Each row comes from the steps of one path. Every step used is in the known rows, and no mark comes twice. Write the path behind each row, first mark first.
Known rows:
A -> Q: [ 1.24 -1.20 -0.91 -0.40  0.79 -1.03  1.36 -1.28 -2.41  1.09 -1.19  0.59
 -2.98 -0.91 -0.55 -1.10  2.47  0.61  2.22  0.70 -1.35  1.95  1.26  0.27]
B -> A: [ 1.89  0.56 -0.69  1.44  3.82  1.56 -1.27  2.80 -0.27  0.67  0.44  0.20
  3.02 -2.34 -1.87 -2.84  0.96  0.00  2.07 -1.82 -0.25 -0.43  0.41  0.03]
Q -> D -> B -> G -> T: [ 1.19 -1.64 -2.76 -2.93  1.05 -4.94  1.38 -0.42  0.18 -1.29 -2.94 -1.60
  0.67 -2.10  0.09 -3.64  0.33  1.53 -0.06  1.47  0.85  0.70  0.98  1.02]
U -> T -> B -> A -> Q -> D: [ 3.83 -0.09 -2.65 -2.89  4.40 -4.16  4.19  1.68 -1.17  2.15 -1.22 -0.95
  0.61 -3.56 -1.32 -4.31  2.88  0.27  4.86 -1.14 -0.95  0.20  1.93 -0.14]
D -> Q -> G -> T -> U: [-1.17  1.15 -2.64  0.51  0.94 -2.52 -0.66 -1.95  1.00 -2.64 -3.80  1.12
 -0.01  1.88 -1.01 -2.15 -1.05 -0.28  1.34  0.33  1.16 -1.24 -0.16  1.72]
G -> Q: [ 0.12  0.82  0.05 -0.12 -0.43  0.37  0.86 -0.93  1.40 -1.06 -0.19  0.34
  0.29  0.80 -0.40 -0.40  0.89  1.07  1.40 -1.62  2.55  1.63  1.24  0.68]
D -> B: [-1.99  0.96 -0.94  0.45  1.34 -1.78  1.54 -1.66  0.29 -1.54  1.05 -0.58
  0.37  0.32  0.75 -0.11 -1.51  1.51  0.25  1.67  0.31  1.49 -0.86 -1.65]
G -> T -> B: [ 0.43  0.64 -2.33  1.07  1.50 -3.50  3.01 -1.43  1.62 -1.24 -0.59 -1.73
 -0.44 -0.99  0.27 -2.20 -0.51  2.17  1.47 -0.06 -1.06 -0.32  1.09 -0.49]
G -> Q -> D: [ 2.20 -0.10 -1.04 -3.61 -0.24 -2.78  2.33  1.09  2.10  0.90 -0.84 -1.32
  0.57 -0.66 -0.75 -1.23  1.23  0.35  2.57 -2.19  1.99  0.19  2.11  1.27]
Q -> G -> T: [ 1.89 -1.93 -2.78 -0.81 -0.76 -1.39  0.17 -1.37  0.50 -0.65 -1.99 -0.71
 -0.03 -0.90  0.18 -2.08  0.90  1.78 -0.05  0.30  0.27 -1.95 -0.21  2.38]
D -> Q: [-1.50  1.20 -0.27  0.94  0.87 -0.26 -0.05 -1.43  0.64 -2.87  0.14  0.97
  0.19  0.13 -0.80 -0.09 -0.49  0.17  2.34 -0.72  1.88  2.39  0.74 -0.69]
U -> T -> A -> B: [ 0.56  1.61 -1.24  1.10  2.85 -3.01  3.44 -1.21 -2.06 -0.28  0.32  0.64
 -0.51 -0.99 -0.17 -0.30  0.02  4.01  0.76  1.30 -0.49  1.64  0.52 -1.77]
A -> B -> G: [ 0.91  1.02  0.64 -2.39  3.29 -3.93 -0.85 -0.52 -2.45 -1.39 -1.01 -0.30
 -2.21 -1.38 -0.40 -0.90  0.67  0.88 -1.99  4.24 -0.21  1.95  1.45 -0.76]
T -> D -> Q -> B: [-0.93  1.76 -2.18  0.18  2.72 -5.00 -0.25 -1.15  2.55 -3.77  0.65  2.34
  2.00  1.24  0.07 -0.51 -1.76  1.64  2.64 -2.36  2.32  0.53  0.59 -0.60]
G -> Q -> B -> T -> D: [ 0.98 -1.58 -3.19 -1.39  2.89 -6.29  0.88 -0.45  2.43 -2.72 -0.95  3.04
  1.53  1.15  1.18 -2.62 -0.94  1.94  1.30 -4.73  2.56 -0.32  4.07  1.37]
A -> Q -> B -> G -> T -> U: [ 0.40  0.45 -2.82 -0.60  2.08 -4.60 -0.45 -1.24 -0.85 -1.07 -4.79  1.30
 -0.84  0.60 -0.68 -3.50  0.31  0.34  0.85  1.20 -0.06  0.08  0.85  1.72]
D -> B -> A -> Q: [ 1.57 -0.19 -2.13  1.01  4.67 -0.87  1.47 -0.14 -2.43  0.72 -0.09  0.41
 -0.36 -2.62 -1.60 -3.34  2.21  1.57  3.89  0.43 -1.44  2.55  1.13 -0.69]
G -> T -> B -> A -> Q: [ 3.11 -0.32 -3.05  1.42  4.81 -2.08  2.32  0.04 -1.53  0.85 -1.11 -0.36
 -0.86 -3.39 -1.91 -4.70  2.86  2.06  4.72 -0.77 -2.27  1.38  2.39  0.11]
U -> T: [-0.69  0.07 -0.50 -0.86 -0.37  0.44  1.92 -1.05 -1.47 -0.16 -1.01  1.10
  2.03  0.25  1.24 -0.50  0.64 -0.05 -0.90 -0.39  1.74  0.24 -1.31  0.08]
B -> A -> Q -> G -> T -> U: [ 1.22  0.19 -3.35  0.62  2.84 -2.12 -0.59 -0.37 -0.58 -0.27 -4.24  1.01
 -0.05  0.09 -1.87 -4.06  0.93  0.04  2.32  0.09 -0.66 -1.75  0.30  2.22]
G -> T -> A -> Q -> B: [ 2.90 -0.34 -3.82  1.56  2.08 -4.00  2.25 -1.05 -0.37  0.13 -0.13  1.08
 -0.55 -1.77  0.16 -2.80  1.39  4.59  3.99 -1.13 -1.15  1.05  0.80  0.19]
T -> D -> B: [-2.97  0.85 -1.04 -0.23  2.71 -5.18  1.35 -1.28  1.61 -3.10 -0.35  0.87
  1.37  1.89  0.62 -0.47 -2.27  1.03  0.42 -0.09  1.12  0.32 -0.25 -1.69]
G -> T: [ 0.78 -2.26 -2.69  0.03 -1.62 -0.62  1.09 -0.90  0.27  0.41 -2.18 -0.76
  0.33 -1.02 -0.38 -1.50  0.44  1.84  0.14 -1.00 -0.07 -0.34  0.96  2.06]
D -> Q -> B -> T -> U: [-0.35  0.80 -3.44  0.61  2.89 -3.57  0.00 -1.36  0.77 -2.32 -1.48  2.66
  0.28  1.30  0.34 -2.44 -2.12  0.19  1.58 -1.68  1.19  0.68  2.74  0.90]
A -> Q -> G -> T: [ 2.64 -2.72 -3.33 -1.04 -0.22 -2.10  1.00 -2.18 -1.10  0.12 -2.70 -0.30
 -1.97 -1.44 -0.27 -2.88  2.47  2.17  1.35  0.79 -0.52 -0.71  0.68  2.58]
A -> B -> T -> D: [ 0.55 -2.35 -2.66 -1.83  3.31 -6.64  1.39 -0.73  0.08 -1.60 -1.63  2.04
 -0.97  0.35  0.15 -1.47 -1.06  1.83 -0.31 -2.02  0.27 -0.03  4.86  0.69]
A -> B -> T -> D -> Q: [-1.03 -0.67 -2.47 -0.53  3.57 -5.53  1.04 -2.09  0.63 -4.08 -1.11  2.64
 -0.54  0.39 -0.69 -1.35 -1.26  1.49  2.09 -2.35  2.17  2.36  4.63 -0.11]
D -> Q -> G -> T: [ 0.91 -1.22 -2.98 -0.17 -0.22 -1.59  0.19 -2.29  0.87 -2.51 -1.84 -0.07
  0.02 -0.75 -0.43 -2.15  0.64  1.83  1.54 -0.07  1.40 -0.40  0.34  2.05]

Write each row's path:
[ 0.62  0.28 -3.08  0.71  5.71 -3.45 -0.26  1.00  1.36 -2.35 -0.71  0.59
  4.09 -1.24 -1.29 -4.33 -0.46  1.70  2.51 -1.44  0.78 -1.46 -0.12 -0.12] | Q -> G -> T -> D -> B -> A
[ 1.03  1.62 -1.78 -0.03  0.52 -1.78  0.71 -1.10  2.12 -1.00  1.44  0.69
  1.27  0.51  0.57 -0.40  0.01  2.90  1.58 -1.70  2.17  0.90  0.52  0.64] | G -> Q -> B
[ 2.41 -1.60 -2.42  1.87  1.61 -2.49  2.71 -0.82 -1.79  0.37 -2.14  0.81
 -2.00 -1.96 -0.78 -3.31  2.69  3.28  4.56 -0.93 -1.57  1.86  1.67  0.27] | G -> T -> A -> Q
[-1.67  1.23  0.59 -1.90  4.51 -6.19 -0.91 -0.30  0.18 -4.49 -1.56  1.05
  0.96  0.67  0.91 -2.36 -1.07 -0.39 -0.85  2.25  1.88  1.09 -0.14 -1.84] | T -> D -> B -> G
[ 1.44 -0.50 -1.91  2.98  1.01 -1.82  1.72  0.53  0.76 -0.92 -1.19  0.33
  1.22 -1.29 -0.27 -2.87  0.25  3.26  2.94 -2.07 -0.27 -0.03  0.43 -0.12] | G -> T -> A
[ 3.14 -1.66 -1.89 -3.93  0.71 -3.83  2.85  0.86 -0.93  2.62 -1.60 -1.11
 -2.01 -1.98 -0.96 -1.83  2.45  0.04  3.26 -0.27 -1.14  0.47  2.17  0.91] | A -> Q -> D
[ 0.53  1.57 -2.59  0.87  2.76 -4.27  2.30 -2.57  2.12 -3.50 -0.29 -1.21
 -0.72 -0.78  0.29 -2.61 -0.37  2.17  2.62  0.71  0.16 -0.41  0.49 -0.46] | D -> Q -> G -> T -> B
[ 1.84  2.61 -0.89  2.26  6.15 -0.84  0.53  2.14  0.83 -0.61  1.40 -0.66
  2.41 -2.55 -1.39 -3.52  0.24  0.52  3.16 -1.14 -1.14 -0.63  0.58 -1.68] | T -> B -> A
[ 1.40  1.35  0.05 -1.80  2.97 -3.77 -2.08  0.40 -0.33 -2.14 -0.09  0.65
  0.66 -0.98  1.02 -2.04  0.27  0.32 -0.88  1.93  1.08  0.50 -0.30 -0.39] | Q -> B -> G
[-0.74  0.65 -1.40 -0.36  1.25 -2.98 -1.24 -0.30 -0.09 -1.52 -4.88  0.77
  0.12  1.19 -0.77 -2.99 -0.66 -1.01 -0.58  0.96  0.54 -0.60  0.37  1.52] | B -> G -> T -> U
[-0.61 -2.02 -2.23 -0.81  0.38 -4.83  0.52 -0.20  1.96 -1.65 -3.49  1.16
  1.57  1.21 -0.44 -1.66 -0.62  0.94  0.44 -2.98  1.08 -1.71  1.47  1.43] | G -> T -> D
[ 2.47  0.31 -1.88 -0.28  4.97 -1.69  0.09 -0.70 -1.69 -0.76  0.25  0.46
 -0.68 -1.89 -0.65 -3.44  2.32  1.22  3.06  1.98 -0.79 -0.07 -0.52 -0.03] | D -> B -> A -> Q -> G
[ 0.79  1.54  0.48 -1.89  2.18 -2.73  0.17 -1.31 -0.55 -2.09 -1.01  0.09
 -1.53 -0.36 -0.66 -1.16  1.39  1.80 -0.17  1.88  2.47  3.16  2.46  0.14] | A -> B -> G -> Q
[ 1.41  1.80  0.78 -0.47  4.84 -4.72 -0.26  0.32 -1.99 -2.15 -0.51  0.34
 -1.55 -1.75 -0.39 -1.94  0.49  2.07 -0.25  3.50 -0.37  2.10  1.18 -1.87] | T -> A -> B -> G
[ 0.00  0.09 -2.97 -2.14  2.39 -6.01  1.24 -0.95 -0.64 -0.92 -5.38  0.04
 -1.03  0.15 -0.96 -4.00  0.12 -0.13  1.44  1.87  0.02  0.60  1.19  1.28] | A -> Q -> D -> B -> G -> T -> U
[ 1.57  0.37 -2.15  2.74  2.20 -2.60  0.93 -0.55  1.23 -3.23 -0.87  0.91
  1.02 -1.16 -0.31 -3.34  0.37  3.26  4.00 -1.35  0.87 -0.09 -0.17 -0.15] | D -> Q -> G -> T -> A
[-0.74  1.22 -1.83  0.83  5.75 -2.41  0.85  1.26  0.28 -1.93 -0.28  1.50
  5.25 -0.70 -0.75 -3.42 -0.53  0.74  1.99 -2.05  1.49 -0.16 -0.46 -1.31] | U -> T -> D -> B -> A
[ 2.27 -0.49 -0.81 -1.38  1.81 -1.82 -0.04 -1.62 -1.69 -0.46 -0.63  0.48
 -2.82 -0.64  0.21 -1.58  2.52  0.47  1.65  2.33 -0.74 -0.51 -0.39  0.78] | A -> Q -> G
[ 2.84 -0.66 -2.39  0.28  4.52 -4.14  1.91 -1.98 -1.55 -2.17  0.15  1.29
 -2.35 -1.45  1.17 -3.82  1.73  2.76  3.48  1.41 -0.62  0.82  0.83 -0.54] | D -> B -> T -> A -> Q -> G
[ 3.81 -1.09 -1.90  0.05  3.83 -3.23  0.98 -1.10 -1.65 -1.28 -0.31  1.60
 -2.58 -1.61  0.73 -3.94  2.43  2.01  3.43  0.57 -0.89  0.07  1.24  0.28] | B -> T -> A -> Q -> G
[ 0.15  1.46 -0.36 -0.29  1.79 -1.23 -1.14 -1.76  0.73 -3.64  0.51  0.78
 -0.35  0.32  0.04 -0.74  0.22  0.00  1.81  1.21  1.86 -0.06 -0.79 -0.08] | D -> Q -> G
[ 0.52  2.09 -0.13 -1.23  3.54 -3.82 -2.04 -0.55  0.11 -4.01  0.03  1.33
  0.84 -0.86  0.52 -2.10 -0.02  0.41  0.64  1.44  2.27  2.06  0.28 -0.72] | D -> Q -> B -> G
[-0.42 -0.15 -3.32 -1.42  2.83 -4.82  1.90 -0.52  0.53 -0.89 -2.25  0.67
 -0.07  0.84  0.46 -2.81 -2.08 -0.39  0.97 -0.43  0.20  0.13  2.65  0.57] | Q -> D -> B -> T -> U
[ 1.36 -0.94 -3.72 -1.17  2.28 -5.81  4.85 -0.87 -0.03  0.04 -1.05 -1.25
 -0.54 -2.14 -0.22 -3.12  0.57  3.38  4.27  0.36 -0.82  1.78  1.20 -0.67] | G -> T -> A -> Q -> D -> B
[ 2.41  0.38 -1.96  1.79  2.87 -4.21  0.42  0.79  0.62 -2.26 -1.21  0.72
  1.67 -1.89  0.36 -4.07  0.38  3.47  2.33 -0.82  0.32  0.23  0.18 -0.32] | Q -> B -> G -> T -> A
[-1.11 -1.02 -3.27 -0.91  2.71 -6.63  2.14 -2.82  0.70 -2.98 -2.07  0.71
 -0.13  0.88  0.48 -2.39 -0.44  2.55  1.62  0.51  0.62  0.00  0.29 -0.07] | A -> Q -> G -> T -> D -> B
[-0.17  0.89 -1.85 -2.34  1.15 -3.93  3.52 -0.73  1.99 -0.83  0.39 -1.59
  0.81 -0.26  0.14 -1.02 -0.60  1.69  2.28 -0.01  1.92  1.65  0.80 -0.58] | G -> Q -> D -> B
[ 2.31  1.17 -2.67  2.28  5.06 -1.22  1.18  1.70  1.06 -0.34 -0.02 -1.20
  2.62 -3.20 -1.75 -4.46  0.45  1.71  3.25 -1.76 -1.14 -0.77  1.26 -0.36] | G -> T -> B -> A
[ 1.77 -2.81 -3.91 -2.63  2.11 -4.49  3.36 -0.58  0.25 -0.20  0.20 -0.52
 -0.07 -1.99  1.49 -3.09 -0.82  1.64  1.00 -1.04  0.33  1.26  3.86  0.51] | Q -> D -> B -> T
[ 0.57 -0.46 -2.44 -2.69  1.89 -4.82  3.89 -1.03 -0.47  0.52 -0.28 -1.46
 -1.20 -1.30  0.01 -1.55  0.40  1.51  2.84  1.48 -0.63  1.83  0.90 -0.83] | A -> Q -> D -> B
[ 3.30 -0.75 -1.95 -2.47  2.06 -4.48  4.42  1.09 -1.33  1.68 -1.79  0.04
 -0.32 -2.25 -0.33 -3.05  2.67  1.16  4.59 -1.28 -0.37  0.73  1.25 -0.16] | U -> T -> A -> Q -> D
[-2.47  1.02 -0.35  0.25  2.32 -3.76 -0.29 -1.05  1.91 -4.50 -1.20  2.43
  1.11  1.74 -0.98 -0.44 -1.22 -0.29  2.66 -2.50  2.83  1.23  1.37 -0.76] | T -> D -> Q
[ 1.47  0.95 -0.28 -2.48  5.08 -6.65  1.49  0.53 -1.17 -2.28 -1.20 -0.31
 -0.59 -2.15  0.37 -4.03  1.11  0.87  2.44  2.77  0.30  2.47  0.57 -1.98] | T -> A -> Q -> D -> B -> G
[ 2.75  1.87 -2.27  1.48  4.22  0.18 -0.74  1.84  1.49 -0.10  1.67  0.77
  3.95 -1.95 -1.47 -3.11  0.99  2.18  3.28 -3.13  1.42  0.21  0.82  0.56] | G -> Q -> B -> A
[ 2.41 -1.09 -1.70  2.29  3.09 -2.19  1.68  0.92 -0.01 -1.40  0.52  1.73
  0.53 -1.60  1.00 -3.49 -0.06  2.43  2.72 -2.70 -0.22  0.81  2.62 -0.65] | B -> T -> A
